In the rows, 128 means zero.
Known rows, with every step that occurs
deka-doliziz-lumadus: [114 141 111 154  60 102 136 159 117 144 165 113 102 154 137 142 105 136
 125 110 137]
dofu-doliziz: [138 143 137 125 124 103 149  99 137 116 127 113 116 119 157 125 109 116
  97 138 159]
gunilov-deka-doliziz-lumadus: [107 128  95 142  85 118 149 122 129 154 183  93 111 158 127 175 132 154
 102 118 144]
dofu-doliziz-lumadus-gunilov-deka: [111 145  75 118 103 108 142  96 114 136 157  91 147 115 132 101 135 123
  98  98 181]
tovo-dofu-doliziz-lumadus-gunilov: [112 125  59 132  66  92 132 100 120 128 161 101 144 127 142 108  97 146
 117 117 184]
deka-gunilov-dofu: [110 129 116 124 123  98 132 113  71 165 145 112 112 128  86  95 161 143
  77 152 116]
lozi-lumadus: [124 142 146 117 154 105 114 139  89 106 139 134 120 128 148  98 150 112
 128 145 104]
dofu-bilit-lumadus-gunilov-deka-tovo: [ 74  80  97 123 133 168 195 106 126 119 165  65 132 109 110 106 199 153
 153  79 159]
gunilov-dofu: [130 119 115 113 117  97 136 139 106 127 166 130 116 132 121 116 157 136
  96 123 132]
tovo-dofu-bilit-lumadus-gunilov-deka-doliziz: [ 66  70  58 137 101 144 184  94 157 125 213  38 114 124 133 151 148 193
 142 120 156]
tovo-dofu-doliziz-deka-gunilov-lumadus: [105 140  81 141  81  86 118  78 106 127 145  50 128 110 107 154 100 158
 103 180 160]
doliziz-lumadus: [124 142  96 138  88 118 101 149  97 150 125 134 128 132 134 104 112 106
 128  96 141]
dofu-bilit: [129 103 122 123 143 159 151 129 116 138 126  96 114 116 170 116 134 113
 131 128 132]
deka-tovo: [129 112 154 142 103 119 164 138 120 113 132 139 128 153 112 141 154 154
 137 114 143]
lumadus-lozi: [124 151 121 117 119 116 131 166 108 117 108 122 137 153 154 132 116 124
 148  83 105]
lumadus-gunilov-dofu-doliziz-deka-tovo: [114 141 109 129  88  81 187 133  90  92 194  95 145 121  80 112 161 165
 107 104 179]
dofu-bilit-lumadus-gunilov-deka-doliziz: [ 69  88  85 129 127 161 190 110 144 127 193  43 109 107 124 120 176 155
 144  99 143]
doliziz-lumadus-lozi: [117 163  87 126  79 107 107 177  76 138 107 129 135 155 155 109 102 105
 147  59 120]
tovo-dofu-bilit-lumadus-gunilov: [ 83  77  64 130 109 151 153 106 135 123 169  66 127 105 133 102 138 160
 161 111 153]
lumadus-gunilov-deka: [ 96 115  82 109 149 146 146 104 140 126 165  97 166 117  89 124 178 157
 129 116 141]
dofu-doliziz-deka-tovo: [136 158 151 156  87 100 179 110 116 104 145  97 127 133 117 159 103 147
 115 127 177]
lozi-lumadus-gunilov: [103 142 122 108 161 110 118 149  87  93 159 123 149 113 119  69 176 124
 146 127 105]

Rows
[ 95 162 101 139 112 118  98 124  77 143 122  65 137  97  65 132 137 137
 128 159 115] : doliziz-deka-gunilov-lumadus
[133 101 134 144  80  88 180  94 136 104 153 119 122 163 140 166 118 174
 114 140 179] : deka-tovo-dofu-doliziz
[121  94 115 133  96 107 187  64 149 119 171  96 128 167 132 191 140 187
  93 145 184] : gunilov-deka-tovo-dofu-doliziz
[126 141  98 152  78  99 145  89 133 118 162  83 131 130 139 168  65 163
 110 157 177] : tovo-dofu-doliziz-deka
[ 69  94  80 130  95 115 188  64 155  99 188  73 140 125  88 133 169 192
 131  94 187] : bilit-lumadus-gunilov-deka-tovo-dofu-doliziz
[133 115 109 132  97  94 148  83 150 117 151 104 118 138 157 148  87 152
 103 157 169] : tovo-dofu-doliziz
[137 157 115 130  94  79 156 120  98 115 178  96 113 118 124 133 115 136
  77 136 165] : gunilov-dofu-doliziz-deka
[ 65 113  75 116 134 147 144  93 144 122 168  83 145  98  75 103 183 157
 147  84 144] : bilit-lumadus-gunilov-deka
[ 84 143  99 150 109 132 152 111  55 160 158  51 100  97  81  94 142 148
 109 128 133] : doliziz-deka-gunilov-dofu-bilit-lumadus
[103 119  45 125  78 102 141  75 131 135 175  82 149 133 137 131 116 159
 102 119 190] : tovo-dofu-doliziz-lumadus-gunilov-deka
[109 113 105  95 161 108 143 157  62 100 189 106 128 103 141  48 198 115
 125 124 117] : lozi-lumadus-gunilov-dofu-bilit
[125  81  92 132 115 146 149 113 129 136 147  89 120 131 171 142 110 148
 135 148 145] : tovo-dofu-bilit
[112 112  90 147  52  88 162 112 112 111 167 114 146 153 121 125 127 167
 130 101 192] : deka-tovo-dofu-doliziz-lumadus-gunilov
[114 150 100 156  86  98 142  64 106 145 145  66 125 128 113 151  71 169
  96 178 165] : tovo-dofu-doliziz-deka-gunilov
[ 95  86  51 131  79 147 162 120  96 147 178  82 155 141 122 124 160 163
 141  89 178] : doliziz-lumadus-gunilov-deka-tovo-dofu-bilit
[112 154  87 119 104  90 161 127  96 105 192  90 145 100  92  98 143 148
 101 113 167] : lumadus-gunilov-dofu-doliziz-deka
[ 82 142 100 138  79  89 182 118 102  86 196  84 128 101  64  94 170 165
 129  74 178] : bilit-lumadus-gunilov-dofu-doliziz-deka-tovo
[125 129  80 142  64  87 125  99 124 138 149 107 122 139 164 131  75 136
 103 128 179] : tovo-dofu-doliziz-lumadus
[ 73 117  82 115 116 109 144 130 116 108 183 104 128  96  75  67 184 152
 138  73 145] : bilit-lumadus-gunilov-dofu
[118 180 133 151 113 104 145  80  92 145 127  72 121 112 107 128  92 134
  90 164 153] : dofu-doliziz-deka-gunilov
[105 141  74 128  96 123 107 150  95 141 142 125 155 116 105  76 138 118
 148  77 144] : doliziz-lumadus-gunilov
[ 90 145 101 106 122  98  95 142  70 139  90  87 133 124 106 113 161 120
 132 123  87] : deka-gunilov-lumadus-lozi
[ 81  96  93 124 140 165 160 121 121 121 148  75 123  83 129  72 162 123
 166  85 142] : dofu-bilit-lumadus-gunilov
[102 111 110 113 131  91 169  91 105  86 193  93 149 142 123 123 179 170
 111 140 159] : lozi-lumadus-gunilov-deka-tovo-dofu-doliziz
[ 95  88  82 126 110 132 174  97 138 114 187  98 169 148  79 156 179 199
 135 116 162] : lumadus-gunilov-deka-tovo-dofu
[105  95 100 118 118 124 159 133 105 131 169  92  87 104 142  87 168 125
 113  97 140] : gunilov-dofu-bilit-lumadus
